Every row comes from one small tree of marks. The marks that hang from a mark follow it in brackets, in the order of their numbers. Every link used is in the known rows. Which tree was each row made from?
In the rows, zero is written as 128.
Known rows
j373(j635(j622)): [169 185  82 135 122  95 128 165 126 107 129 125 162 131  89 117 134  84
 141 162 171  92 169]
j979(j253(j476) j373 j635(j622)): [ 53  67 171 190 186 108 117 116 150 153 134  86 157 118 139 155 112  82
  77 145 134 137  82]
j622(j373(j635(j979(j253)))): [104 158  93 128 159 164 129 125 117 108 138 100 166 154 103 108 138 147
 103 198 186  64 132]
j622(j373): [135 157 108 144 113 124 104 181 139 109 130 130 136 140  89 128 141 113
 154 165 182  67 129]
j979(j253(j476(j373)) j635(j622)): [ 58  60 152 177 168  98 111 123 131 178 124 113 136 112 162 158 123  94
  89 151 124 163  90]
j373(j622): [150 180 106 117  89 115 132 183 137 121 140 150 138  97  77 148 135 100
 166 155 148  80 160]
j979(j253 j373 j635): [ 75  76 175 214 145 115 125 124 137 127 134 112 127 125  97 176 133  73
  74 181 145  87  71]
j979(j373 j635(j622)): [117 109 145 191 174  89 107 131 133 123 112 124 164 122 102 132 110  83
 105 148 159 100  97]
j253(j476 j979(j373)): [ 83 134 136  80 135 140 132 125 135  85 124 113 137 109 119 121 120  72
 125 126 120 110 110]
j979(j253 j635(j622)): [ 95  93 118 226 138  85 123 144 157 157 132 113 134 131 124 163 125  90
 102 168 157 109 108]
j373(j622 j635(j979(j253(j476)))): [ 95 167 101  65 146 161 162 123 117 139 145 101 167 110 116 119 127 131
 109 164 128 106 168]
j253(j979(j635)): [105 126 107 151 120  97 145 127 124 105 107 139 116 138 106 129 117  77
 110 138 124  67 129]
j635(j979(j253(j476) j373)): [ 60 107 145 117 158 164 129 116 147 125 143  92 149 117 149 123 140  96
  90 180 155 135  77]
j635(j622 j979(j253 j373)): [ 92 121 123 162 175 145 111 116 159 121 141 102 176 110 143 122 126 117
 113 195 189 134  76]
j373(j622 j635(j979)): [159 210  78  70 133 142 154 138  95 109 125 137 175 120  78 100 125 130
 136 171 151  70 180]
j373(j622 j635(j979(j253))): [122 180  92 103 133 155 156 130 114 124 147 122 167 113  91 133 130 135
 115 189 149  80 164]
j979(j253 j373(j622 j635)): [117 160 147 132 138 147 138 136 113 104 157 115 167  95  51 170 127 105
 107 171 137  76 144]
j476(j253(j979(j373(j622) j635))): [ 93  96 136 120 141 114 142 101 102  77 102 144 131  87  88 179  88 127
 103 128  77  56 102]
j476(j373): [139 137 124 132  97 113 108 166 121 118 127 154 115 107 106 148 158  82
 146 181 155 114 106]

Write each row's tree
[ 69 101 142 127 195 107 126  96 130 117 102 106 166 122 136 112  87  87
  98 101 113 122 108] | j253(j476 j979(j373 j635(j622)))
[152 171  84  97 171 126 117 117  90 118 111 137 184 121 126  85 131 126
 128 185 169 128 133] | j476(j373(j635(j622 j979)))
[ 83  97 123 225 172 103 101 139 151 151 129 104 155 147 116 149 114 131
 106 159 172  91 108] | j979(j253 j635(j622(j373)))
[132 169  74 125 176 133 100 146 141 119 115 124 186 141 133  76 120 157
 152 167 205 101 123] | j635(j622(j373) j979)
[116 155  91 129 124 146 149 127 121 112 142 112 148 139 113 122 149 103
  98 206 170  83 133] | j373(j635(j979(j253)))
[ 74 119 105 126 190 108 117 116 129 129  96 105 164 146 139  96  82 130
 117  94 130 101 138] | j253(j476 j979(j635(j622(j373))))
[ 99  87  95 147 100  91 144 121 119  84  98 144  91 127 123 171 116  95
 105 150  98  56 102] | j476(j253(j979(j635)))
[ 98 134 148 124 160 120 140 110 106 101 109 138 158 102  72 140  89 109
 109 122 103  68 125] | j253(j979(j373(j622) j635))
[142 188  80  92 158 151 126 136  99  92 116 119 175 162  92  78 135 143
 123 180 185  56 147] | j622(j373(j635(j979)))
[ 98  76 103 145 149  84 116 100 107 102  88 150 117 103 144 160 101 124
 113 146  97 111  85] | j476(j253(j979(j635(j622))) j373)
[ 95 147  84 107 166 139 143 119 136 141 139  86 175 131 153 101 129 115
 102 170 161 136 145] | j373(j635(j622 j979(j253(j476))))
[157 147 109  82  98 118 131 147  73  90 121 159 129  80  74 182 134 131
 138 171  99  80 140] | j476(j253 j373(j622 j635))
[ 92  77 121 158 164  93 120  94 121  77  95 127 138 110 124 159  88 110
 101 137 110  87  76] | j476(j253(j979(j373 j635(j622))))
[124 180 110  22 160 154 143 121  70 131 116 134 176  99 115  97 124 138
 123 152 116 124 161] | j253(j476(j373(j622 j635(j979))))
[155 188 137  96 135 134 136 150  97  89 136 134 176 100  40 141 121 100
 130 156 137  66 161] | j979(j373(j622 j635))
[106 137  84 161 145 128 125 139 166 142 142 111 155 118 154 118 133 121
 130 193 189 131 109] | j635(j622 j979(j253))
[ 62 127 150  88 167 173 135 119 138 136 147 101 170  91 129 133 123 128
 108 161 134 133 108] | j635(j979(j253(j476) j373(j622)))
[ 74  95 148 133 106 131 116 152 139 148 149 120 106  99 143 167 160  78
 117 177 133 152  96] | j979(j253(j476(j373)))
